In the rows, 128 means zero.
Known rows, with every step that occurs
tevum, namu: 110 137 133 180 65 139 98 123 149 116 149 132 111 131 106 117 100 82 139 103 141
tonav, namu: 105 147 143 168 64 155 114 81 127 96 145 143 128 79 114 98 94 73 126 115 144
virotik, namu, tevum: 79 153 140 182 87 153 105 78 109 102 136 125 126 86 107 121 108 90 129 143 134
virotik, namu, suvusot: 76 135 131 171 91 98 90 98 107 116 156 110 125 123 103 114 99 96 129 124 153
virotik, namu: 90 157 150 187 72 148 96 104 129 107 153 130 118 87 106 116 96 89 128 126 130
virotik, namu, suvusot, muku: 85 133 119 174 49 58 78 99 114 115 148 100 133 172 108 122 99 102 137 109 133
tonav, namu, suvusot, zugi, tevum, zatad: 69 89 120 125 112 134 102 122 140 88 128 121 146 76 122 78 115 75 123 90 145
namu, suvusot, muku: 113 123 112 169 49 40 89 119 98 100 140 92 136 211 106 113 95 98 149 93 148
zatad, tevum, zugi, suvusot, namu, tonav: 52 155 129 176 108 158 67 41 127 103 141 121 124 47 125 98 92 57 162 115 117
zatad, tevum, namu, suvusot: 84 102 122 166 93 111 89 102 104 137 158 132 120 152 122 111 88 78 143 104 151
virotik, namu, tonav: 63 158 146 176 91 149 81 65 143 126 148 132 120 104 106 126 113 84 115 126 149
virotik, namu, suvusot, zugi: 89 129 122 166 107 90 85 120 124 107 147 102 137 176 108 113 112 103 127 125 136
gize, tevum: 114 132 143 161 86 144 99 116 112 96 130 109 118 96 114 113 112 85 128 115 159
tonav, namu, suvusot, muku: 98 122 113 155 42 66 100 73 112 106 140 112 141 164 116 102 100 85 135 100 145
suvusot, zugi, tevum, namu: 111 115 121 165 97 143 89 165 185 97 142 121 118 128 108 110 117 78 128 87 117
zatad, tevum, namu: 94 123 139 181 76 156 94 112 125 129 156 150 115 113 126 114 86 73 141 104 132
gize, tevum, namu, suvusot, muku: 98 101 102 147 60 68 76 111 128 132 130 91 120 185 120 129 124 93 132 93 152
zugi, tevum, gize: 105 129 146 181 96 109 107 154 134 81 140 101 107 33 97 96 106 69 136 94 125
suvusot, zugi, tevum: 123 122 131 167 101 134 95 164 149 69 138 110 131 113 105 99 111 82 132 92 125
tonav, namu, suvusot, zugi, tevum: 95 100 116 138 115 111 100 116 142 84 141 110 141 103 114 87 118 74 118 96 144
suvusot, namu, tevum: 97 158 143 168 68 133 121 60 103 81 142 129 125 59 113 100 107 79 143 140 142
zugi, suvusot: 119 155 127 196 49 134 102 140 143 80 134 99 124 113 100 105 65 79 150 116 127
tonav, namu, tevum, zugi, suvusot, muku: 90 146 96 177 63 130 92 60 123 78 104 90 141 107 115 110 102 76 164 114 97

Rows
87 119 145 151 84 168 100 125 108 99 117 118 122 64 123 105 106 85 132 109 162
gize, tevum, zatad
103 136 116 175 112 151 76 124 121 82 112 74 117 77 108 114 105 80 157 108 131
gize, tevum, zugi, suvusot
89 101 121 147 125 83 107 131 144 88 135 94 130 66 110 86 129 68 118 98 126
tonav, namu, suvusot, zugi, tevum, gize
69 157 133 170 43 166 118 83 128 75 119 124 131 24 118 87 79 73 157 141 123
zugi, suvusot, namu, tevum, zatad
107 109 107 161 102 85 88 137 143 117 141 104 127 213 110 114 119 95 137 102 146
tevum, namu, suvusot, zugi
108 136 103 176 71 111 64 126 127 83 104 63 125 133 114 121 106 86 165 95 113
gize, tevum, zugi, suvusot, muku
103 95 106 140 117 96 80 132 141 122 128 94 123 188 120 122 136 94 122 107 158
gize, tevum, namu, suvusot, zugi
110 151 117 195 96 138 83 129 123 75 124 83 122 111 96 108 85 81 171 105 120
tevum, zugi, suvusot
106 100 120 161 131 56 96 168 131 82 132 73 123 116 98 94 127 82 134 94 128
namu, suvusot, zugi, tevum, gize
110 99 114 153 120 83 91 157 129 76 140 89 135 153 102 97 117 87 132 90 143
namu, suvusot, zugi, tevum
96 116 115 166 84 92 97 117 125 123 152 110 116 168 104 115 102 89 139 103 162
tevum, namu, suvusot
77 165 148 162 71 128 96 49 137 106 152 140 119 78 111 102 113 72 129 122 157
suvusot, namu, tonav
104 172 137 188 31 132 107 105 153 77 147 115 122 59 107 92 67 72 151 128 120
zugi, suvusot, namu
87 137 124 162 126 167 107 42 89 86 121 117 132 67 113 105 127 74 148 122 139
tonav, namu, tevum, zugi
84 115 118 155 120 146 72 124 197 116 137 124 119 138 109 117 137 71 114 86 134
suvusot, zugi, tevum, namu, tonav
91 101 115 145 102 106 87 111 123 130 136 99 113 134 114 122 124 87 125 108 173
gize, tevum, namu, suvusot
51 99 124 144 121 126 84 146 141 98 134 109 138 86 114 98 114 92 126 101 132
virotik, namu, suvusot, zugi, tevum, zatad
75 126 129 148 104 155 77 77 157 140 128 123 107 120 117 133 138 75 111 108 168
gize, tevum, namu, tonav
90 101 110 169 54 69 78 104 113 138 152 119 127 203 130 118 89 84 149 88 130
zatad, tevum, namu, suvusot, muku
97 110 135 156 100 154 96 171 147 74 125 119 132 90 114 91 104 81 138 87 127
suvusot, zugi, tevum, zatad
